Each row was made from one path, in order. Every step used is in the known rows, and no mark comes twice. Write each row's path.
Known rows
gutes, bibi, zeku, modod: [ 1.68  4.02 -1.77  2.01  5.25 -3.21 -0.83  3.22 -2.75  0.09 -3.85 -1.33
 -3.42  1.45 -1.35  2.77  1.20  2.91 -4.53  1.73 -4.97 -2.63 -1.65 -4.78
  1.81  0.99 -1.00 -2.27 -4.70  1.15 -0.73 -2.01 -3.23 -6.01  0.17]
zeku, modod: [-1.19  0.28 -2.04  1.18  4.07 -0.47 -1.36  2.34 -0.26 -0.29  0.18 -1.06
 -1.55 -1.32 -3.25  2.86  1.51  1.31 -2.16 -1.19  2.24 -2.01  0.10  0.30
 -0.72 -2.86 -0.19 -0.45 -0.76  1.68  3.15  1.47 -2.47 -3.82 -0.96]
modod, sirini: [ 0.25 -0.59  2.51  1.96 -1.55  2.67  0.80 -0.95 -1.41 -2.23 -0.90 -0.84
  1.87  0.73  2.71 -1.04  3.88 -0.40  0.37  3.31  0.10 -1.74 -1.01 -1.75
  3.34 -1.92  0.55 -0.47  0.50 -2.15  0.34  0.96  1.23 -1.25 -4.21]
bulisat, gutes, modod, sirini, bibi, zeku: [ 2.85  5.06  1.14  3.69 -1.60 -0.33 -1.00 -4.63 -3.35 -0.36 -7.97 -3.48
  3.08  6.70  3.40 -3.13  2.15 -1.11 -0.70 -0.97 -3.67 -4.15 -0.62 -5.83
  2.89 -0.02 -1.69 -1.43 -2.57  0.88 -0.39 -6.30  1.41 -5.13 -3.18]
bibi, zeku: [-1.01  3.23  0.96  1.39  1.73 -0.67 -0.03  1.22 -0.37 -0.48 -1.71  1.47
 -0.02  1.16  1.15  0.77 -0.20 -0.93 -0.40  1.39 -4.17  0.90  0.48 -2.74
  0.69  2.88  1.39  1.76 -3.78 -4.09 -3.59 -1.31 -1.19 -3.64  0.36]
gutes, bulisat, zeku, modod: [ 1.64  4.68 -1.74  2.27  1.67 -2.96  2.45 -1.89 -4.95  2.52 -5.92 -0.91
 -1.08 -0.01  0.79 -2.35 -1.80  0.50 -1.68 -0.72  3.10 -2.63 -0.44 -3.08
 -0.24 -0.28 -3.21 -0.78 -0.62 -0.21  0.89 -1.20 -6.21 -1.77 -1.44]
gutes, bulisat, zeku: [ 2.03  4.38  0.15  1.45 -0.74 -3.03  3.74 -3.90 -4.26  2.54 -6.53 -0.40
  0.00  1.02  3.73 -4.61 -3.34 -1.22  0.85  0.12  1.88 -1.45 -0.57 -3.03
 -0.28  2.29 -3.29 -0.69  0.29 -1.87 -1.59 -2.75 -3.72  0.75 -0.64]
bulisat, zeku, modod, gutes: [ 1.29  1.80  0.62  2.36  1.92 -0.20 -1.81 -3.75 -0.77  0.04 -3.00  0.21
  1.78  0.54  2.64 -0.84  0.69 -0.33  0.69 -1.35  2.75 -2.30 -0.34 -0.12
  0.75 -3.68 -1.25 -0.67  3.94 -1.14 -0.23  1.19 -5.23 -5.97 -5.78]
gutes, modod, sirini, bulisat: [-0.06  4.89  0.58  4.31 -1.48 -0.36  1.82  0.24 -6.08 -1.39 -2.65 -6.83
  0.80  3.85  0.49 -2.22  4.21  0.29 -1.69  0.87  2.55 -4.98 -1.84 -2.70
  3.99 -2.63 -1.78 -0.67 -1.18  2.58  0.30 -3.37  1.85 -1.00 -2.72]
modod, zeku: [ 2.47  0.53  1.78 -0.49  0.02 -0.06  0.25 -3.56 -1.95 -2.82 -3.31 -2.04
  0.97  1.28  5.15 -1.15  0.08 -0.03  0.86  1.65  0.46  0.21  0.39 -0.96
  1.44 -1.83  0.32  1.01  1.14 -2.63 -2.53 -0.39 -1.46 -1.27 -3.94]
sirini, bibi: [ 2.10  2.67 -1.88  0.19 -1.50  2.52  0.39 -1.64 -3.06 -0.94  0.45 -0.68
 -0.36  2.50  0.53 -0.87  1.26 -0.05 -2.32 -0.73 -2.00 -3.53 -1.70 -1.14
 -0.98 -2.00  1.25 -1.82 -1.05  3.93 -0.41 -1.63  3.12 -2.24 -0.01]
zeku, modod, gutes, bibi, sirini: [ 2.02  3.34  0.77  3.11  3.54  2.00 -1.48  2.58 -2.51 -0.66 -3.94 -0.30
 -1.45 -0.53 -0.53  2.27  3.48  2.18 -1.76 -0.19 -2.00 -6.11 -2.83 -6.16
  1.98 -5.68 -1.15 -2.66  1.04  0.40  2.51  0.68 -3.48 -5.75 -2.68]
gutes, bibi, sirini, bulisat, zeku, modod: [ 3.44  7.85 -2.74  4.81  0.12  0.92  1.85  0.93 -4.78  2.49 -3.83 -0.46
  0.57  2.28 -0.93  0.15  3.27 -1.39 -4.88 -1.13 -1.89 -2.02 -2.90 -5.90
 -1.32 -1.14 -1.67 -1.77  0.02  3.94 -1.51 -2.13 -5.71 -1.67 -1.16]
modod, gutes, bibi, sirini, bulisat, zeku: [ 3.52  6.96  1.86  4.67 -1.79  2.83  0.93 -3.51 -4.43  0.70 -5.18  0.36
  1.95  2.23  4.03 -3.73  1.94 -2.25  0.60 -0.18 -3.29 -3.47 -4.09 -7.56
  1.31 -2.07 -1.71 -1.26  2.85 -0.30 -2.85 -2.80 -1.98 -1.60 -3.32]
sirini, bibi, zeku, modod, gutes, bulisat: [ 1.25  6.08 -0.50  4.51  3.48  1.08  0.30 -0.14 -7.03 -1.47 -4.72 -1.41
 -2.86  2.16  0.42 -1.99  0.93  2.33 -3.31 -0.70 -1.21 -7.45 -2.96 -7.33
  1.57 -3.04  0.49 -1.68 -5.64 -0.65 -0.98 -3.05 -0.31 -8.89 -0.43]
bulisat, zeku, modod: [ 1.17  2.32 -2.19  1.81  2.44 -2.07 -0.72 -2.34 -0.18  0.90 -1.89  0.09
  0.83  0.21  0.64  0.92  0.62 -0.93 -1.60 -0.87  2.08  0.59  0.59  1.79
 -2.15 -0.37 -1.44  0.13  2.14  0.55  0.46  0.68 -5.90 -3.86 -3.74]
zeku, modod, gutes, bibi: [ 2.44  1.06 -0.50  2.08  4.12 -0.24 -2.45  1.14 -1.75 -0.48 -3.31 -2.56
 -2.93 -0.37 -1.19  1.20  1.22  4.05 -1.85 -0.21  1.28 -5.90 -2.21 -3.02
  3.20 -6.21 -1.97 -4.00  0.71  1.89  3.20 -0.30 -1.40 -5.80 -2.26]

Write each row's path
[-0.21  2.36  3.51  2.43  0.68  0.26  1.47 -1.74 -4.76 -0.17 -4.89 -1.78
 -1.19 -0.20  1.74 -4.33 -1.17  1.43  3.35 -0.27  2.51 -5.52 -1.95 -5.41
  3.40 -2.80 -1.74 -0.96  0.31 -3.71  0.90 -1.19  0.34 -1.07 -0.43]
modod, gutes, bulisat
[ 4.50  3.30  0.37  1.68 -1.99  0.72 -0.33 -2.17  0.46  2.30 -7.10  1.79
  2.39  2.87  1.03 -1.00  0.08 -0.80  0.03 -2.08 -4.93 -0.36 -1.16 -7.07
 -0.86  0.79 -2.26 -2.17  0.36  1.63  0.49 -3.25 -2.24  0.52  0.76]
bulisat, gutes, bibi, sirini
[ 2.83  4.01  1.36  6.58 -2.53  2.23 -0.30 -3.19 -5.07 -0.08 -5.94 -2.63
  3.56  4.78  0.80 -2.60  2.62 -0.78 -1.31  0.61 -1.58 -1.53 -2.98 -7.81
  3.37  0.47  0.06 -1.59 -3.16  0.69 -2.05 -6.71  0.59 -1.58 -1.83]
modod, sirini, bulisat, gutes, bibi, zeku
[ 2.02  4.73 -0.36  5.85  2.24  3.36 -0.54  1.97 -5.05 -0.24 -2.38 -2.22
 -1.30 -0.05 -2.27  0.59  4.15  1.30 -2.90 -1.94  0.55 -6.22 -3.50 -6.61
  1.02 -5.92 -0.63 -1.92 -0.57  2.10  1.60 -0.90 -3.00 -4.48 -1.73]
zeku, modod, gutes, bibi, sirini, bulisat
[ 2.78  1.97 -1.01  5.79  0.41  1.65 -1.38 -1.43 -3.81  0.25 -4.07 -4.29
  1.84  2.20 -2.65 -0.04  3.39  1.53 -3.47 -1.76  4.11 -3.84 -2.32 -5.31
  1.55 -4.97 -0.74 -2.68 -1.29  5.25  3.85 -3.61 -1.32 -2.85 -2.67]
zeku, modod, sirini, bulisat, gutes, bibi
[ 0.03  4.17 -2.38  2.14  3.04  1.82 -1.05  1.25 -3.45 -1.17 -0.87 -0.10
 -2.02  2.24 -0.48  1.35  2.20  0.23 -5.14 -0.69 -3.80 -3.43 -1.28 -3.34
 -1.58 -1.12  1.89 -1.55 -5.75  1.70 -1.22 -1.48 -0.61 -8.27 -0.21]
sirini, bibi, zeku, modod
[-0.04  5.15 -0.63  4.04 -2.16  5.14  2.07  1.90 -2.86  0.50 -0.21  0.90
  1.56  0.91 -0.64 -0.42  3.24 -3.72 -1.95 -2.41 -1.11 -0.21 -1.46 -4.53
 -1.91 -1.18  1.81  2.06 -1.65  0.32 -2.23 -1.12 -1.60  1.28  0.91]
bibi, sirini, bulisat
[ 2.61  4.83  0.40  3.28 -2.11 -1.51  0.48 -5.91 -4.66 -0.21 -6.23 -7.78
  2.97  5.23  0.74 -4.68 -0.73 -0.67 -0.45 -3.80  4.03 -1.02 -0.31 -2.66
  0.71 -1.41 -2.21  1.44  0.32  3.13 -0.90 -7.97 -0.46  1.15 -1.13]
sirini, bulisat, gutes, modod, zeku
[ 1.67  0.46  2.02  5.64 -3.92  4.19 -0.04 -4.49 -3.18  0.04 -2.67 -3.28
  4.87  2.61  0.28 -3.61  2.60 -2.17  0.29 -1.58  4.09 -1.12 -1.64 -4.03
  1.27 -2.45  0.35  0.33 -0.56  1.64  0.10 -4.12  1.10  0.89 -2.81]
modod, sirini, bulisat, gutes
[ 2.82  2.61 -1.80  3.24 -0.34  2.18  0.22 -4.55 -3.60 -0.49 -2.25 -0.30
  2.67  2.36  3.62 -0.10  4.21 -1.43 -3.32  0.60  1.26 -3.19 -1.58 -1.40
 -0.33 -3.43 -0.57 -2.11  1.56  2.73  0.07  0.01 -3.12 -6.28 -7.32]
bulisat, zeku, modod, sirini, bibi
[ 3.52  3.29 -1.30  2.67  2.92 -2.79 -1.88 -1.30 -0.51  1.94 -7.21 -0.53
 -0.42  2.71 -1.45  0.89 -1.62  1.48 -2.01 -1.79 -3.03 -0.56 -0.34 -5.47
  0.58  0.83 -1.98 -2.29 -3.56  2.04  0.85 -5.12 -3.18 -4.21  0.88]
bulisat, gutes, bibi, zeku, modod
[ 1.45  3.01  1.65  3.53 -1.23  4.18  0.88 -1.49 -3.95 -2.47 -1.79  0.34
  1.48  3.96  4.55 -1.07  5.20 -1.76 -2.54  3.39 -4.86 -3.82 -2.39 -5.87
  2.97 -0.92  2.33 -1.34 -3.83 -1.55 -3.01 -2.13  1.62 -6.56 -4.06]
modod, sirini, bibi, zeku
[ 1.63  4.24 -0.52  3.46  1.27 -1.45  2.50 -2.96 -6.31  1.25 -6.82 -1.56
 -0.07  0.82  3.33 -2.79  0.96  0.35 -0.96  1.64  4.11 -4.19 -1.33 -4.13
  1.68 -1.31 -2.96 -1.29  0.12 -1.37  1.03 -0.82 -5.28 -2.93 -4.64]
gutes, bulisat, zeku, modod, sirini
[ 1.24  0.83 -1.41  3.70  1.24  3.81 -0.99  0.04 -3.50 -2.29  0.14 -1.87
  0.48  0.86 -0.32  2.03  6.04  0.89 -4.12  0.71  1.74 -5.80 -2.22 -2.49
  0.82 -5.83  1.39 -2.84 -1.65  3.20  2.36  0.19  0.29 -6.19 -4.48]
zeku, modod, sirini, bibi
[ 0.81  1.87 -0.57  3.73 -2.90  2.00 -1.08 -4.04 -2.23  1.69 -1.73 -2.19
  3.22  2.92 -2.75 -2.63 -1.40 -1.83  0.53 -5.05  4.38  1.09 -1.24 -2.21
 -2.01 -0.56 -0.42  1.09 -0.98  3.82  0.05 -5.08  0.46  2.45  1.90]
sirini, bulisat, gutes
[ 1.58  1.09 -0.28  3.56  0.44  0.44  0.13 -2.68 -1.21 -0.42 -2.95  0.16
  2.79  0.93  3.55  0.46  3.06 -1.21 -1.57  1.59  2.02 -1.01 -0.21 -0.28
  0.64 -2.42 -1.41 -0.74  1.99 -0.51  0.20  2.01 -5.27 -4.73 -7.36]
bulisat, zeku, modod, sirini
[ 0.10  3.28  0.83  6.80  2.01  2.36 -2.19 -0.56 -3.18 -0.92 -4.09 -2.19
  2.64  2.63 -1.47  0.19  3.22 -1.18 -2.69 -1.85  1.70 -0.75 -0.84 -5.55
  1.39 -1.84  0.92  1.27 -4.74 -0.96 -0.26 -3.31 -3.40 -5.65 -2.68]
bibi, zeku, modod, sirini, bulisat, gutes
[-0.55 -0.06  1.04  1.99  3.87  1.29 -3.04  0.37 -0.63 -1.47 -0.92 -1.49
 -0.97 -1.56 -1.61  1.56  1.79  2.36 -0.48 -1.80  3.28 -4.17 -1.27 -0.72
  1.96 -5.92 -0.42 -0.53  0.95 -0.27  2.43  1.51 -1.96 -5.93 -3.26]
zeku, modod, gutes
[ 2.58  3.52 -0.29  3.81  3.92 -0.76 -0.33  2.86 -3.78 -1.01 -4.96 -1.87
 -2.00  1.98  0.77  2.47  3.63  2.31 -4.53  3.83 -4.68 -3.70 -2.17 -6.33
  3.73 -0.61 -0.45 -2.90 -4.14 -0.29 -0.56 -1.66 -1.97 -7.25 -3.10]
gutes, bibi, zeku, modod, sirini
[ 2.67  4.94 -2.56  5.72  1.83 -0.73 -1.48 -0.78 -4.25  1.61 -4.76 -3.16
  0.60  3.37 -4.31 -0.63 -0.50  0.52 -3.62 -4.01  0.22 -0.96 -2.16 -6.36
 -0.14  0.48 -0.74 -0.86 -4.25  4.79 -0.22 -6.98 -2.45 -2.39  1.44]
sirini, bulisat, gutes, bibi, zeku, modod
[ 1.20  6.61  0.45  5.03 -2.39 -1.44  2.72 -2.83 -5.69 -0.74 -3.91 -5.81
  2.48  4.67  3.50 -3.60  3.00 -1.28 -1.30  1.02  2.46 -3.75 -1.77 -1.84
  2.83 -0.86 -2.60  0.10  1.30  1.92 -1.62 -3.79 -0.45 -0.95 -4.68]
gutes, modod, sirini, bulisat, zeku
[ 4.10  1.24 -0.38  0.50 -1.05 -2.09 -0.98 -4.05  0.08  1.95 -5.61 -0.79
  1.54  2.64 -0.41 -1.19 -2.13  1.16  0.38 -1.84 -1.99 -0.79 -0.80 -3.59
 -0.03  0.85 -2.98 -3.04  0.67  3.45  1.90 -4.70  0.27  0.47  1.31]
bulisat, gutes, bibi
[-1.07  2.68 -1.40  2.49  5.36 -1.27 -1.51  3.29 -1.01 -0.97 -1.46 -0.39
 -1.94  0.25 -1.84  3.25  0.64  0.73 -2.74 -0.08 -2.11 -0.26  0.61 -2.34
  0.52  1.04  0.69  0.90 -5.12 -2.45 -0.65 -0.11 -3.95 -6.57 -0.27]
bibi, zeku, modod
[-1.12  2.00  1.07  4.22  4.32  1.19 -1.67  1.93 -1.99 -1.80 -2.30 -0.90
 -0.31  0.95  1.02  2.72  4.59 -0.13 -2.95  2.57 -1.47 -1.70  0.19 -3.72
  2.63 -0.89  1.67  0.24 -4.23 -3.65 -0.74  0.61 -3.05 -7.28 -4.12]
bibi, zeku, modod, sirini
[ 3.39  3.08  0.14  2.35  2.73 -2.00 -1.15 -3.27 -2.20  0.25 -4.78 -1.05
  0.29  0.52  2.22 -0.66 -0.41  0.80 -0.37 -0.48  0.90 -3.73 -1.70 -2.30
  1.50 -3.15 -2.99 -2.52  3.49  0.76  0.18 -0.73 -4.52 -5.62 -5.18]
bulisat, zeku, modod, gutes, bibi
[ 3.30  3.24 -1.23  3.41 -2.36 -0.07  0.11 -2.85 -3.27  2.59 -3.83 -3.10
  2.39  3.29 -2.51 -3.07 -1.36  0.07 -0.79 -3.56  2.26 -0.55 -2.61 -4.37
 -0.81  0.17 -1.99 -1.65 -1.51  6.61  0.46 -6.74  0.95  2.38  1.73]
sirini, bulisat, gutes, bibi
[ 1.73  4.05  3.61  2.49 -0.66 -1.49  1.50 -5.02 -5.02  0.59 -6.59 -0.18
  1.19  0.80  4.90 -5.62 -2.49 -0.40  3.34  0.38  2.43 -4.10 -1.56 -5.04
  2.88 -0.92 -2.56 -0.56  2.21 -4.33 -1.28 -2.22 -2.10 -1.71 -3.00]
modod, gutes, bulisat, zeku
[ 2.95  6.22 -0.90  3.42 -1.61  2.27  2.87  2.03 -3.94  1.59 -2.14 -0.59
 -0.60  2.31 -0.75 -0.09  2.82 -0.32 -3.33  0.10 -3.85 -2.01 -3.46 -7.28
 -0.36 -0.21  0.00 -1.86 -1.68  3.00 -1.47 -3.09 -1.17  1.41  1.78]
gutes, bibi, sirini, bulisat
[-0.18 -0.78  0.00  3.09  2.31  1.79 -1.00  1.76 -1.81 -1.60 -0.62 -2.17
  0.48 -0.74 -0.65  2.71  5.01  1.28 -2.49  0.80  2.85 -3.29 -0.45 -1.27
  1.81 -4.95  0.10 -1.30  0.11  0.53  2.75  2.13 -2.59 -4.97 -4.63]
zeku, modod, sirini
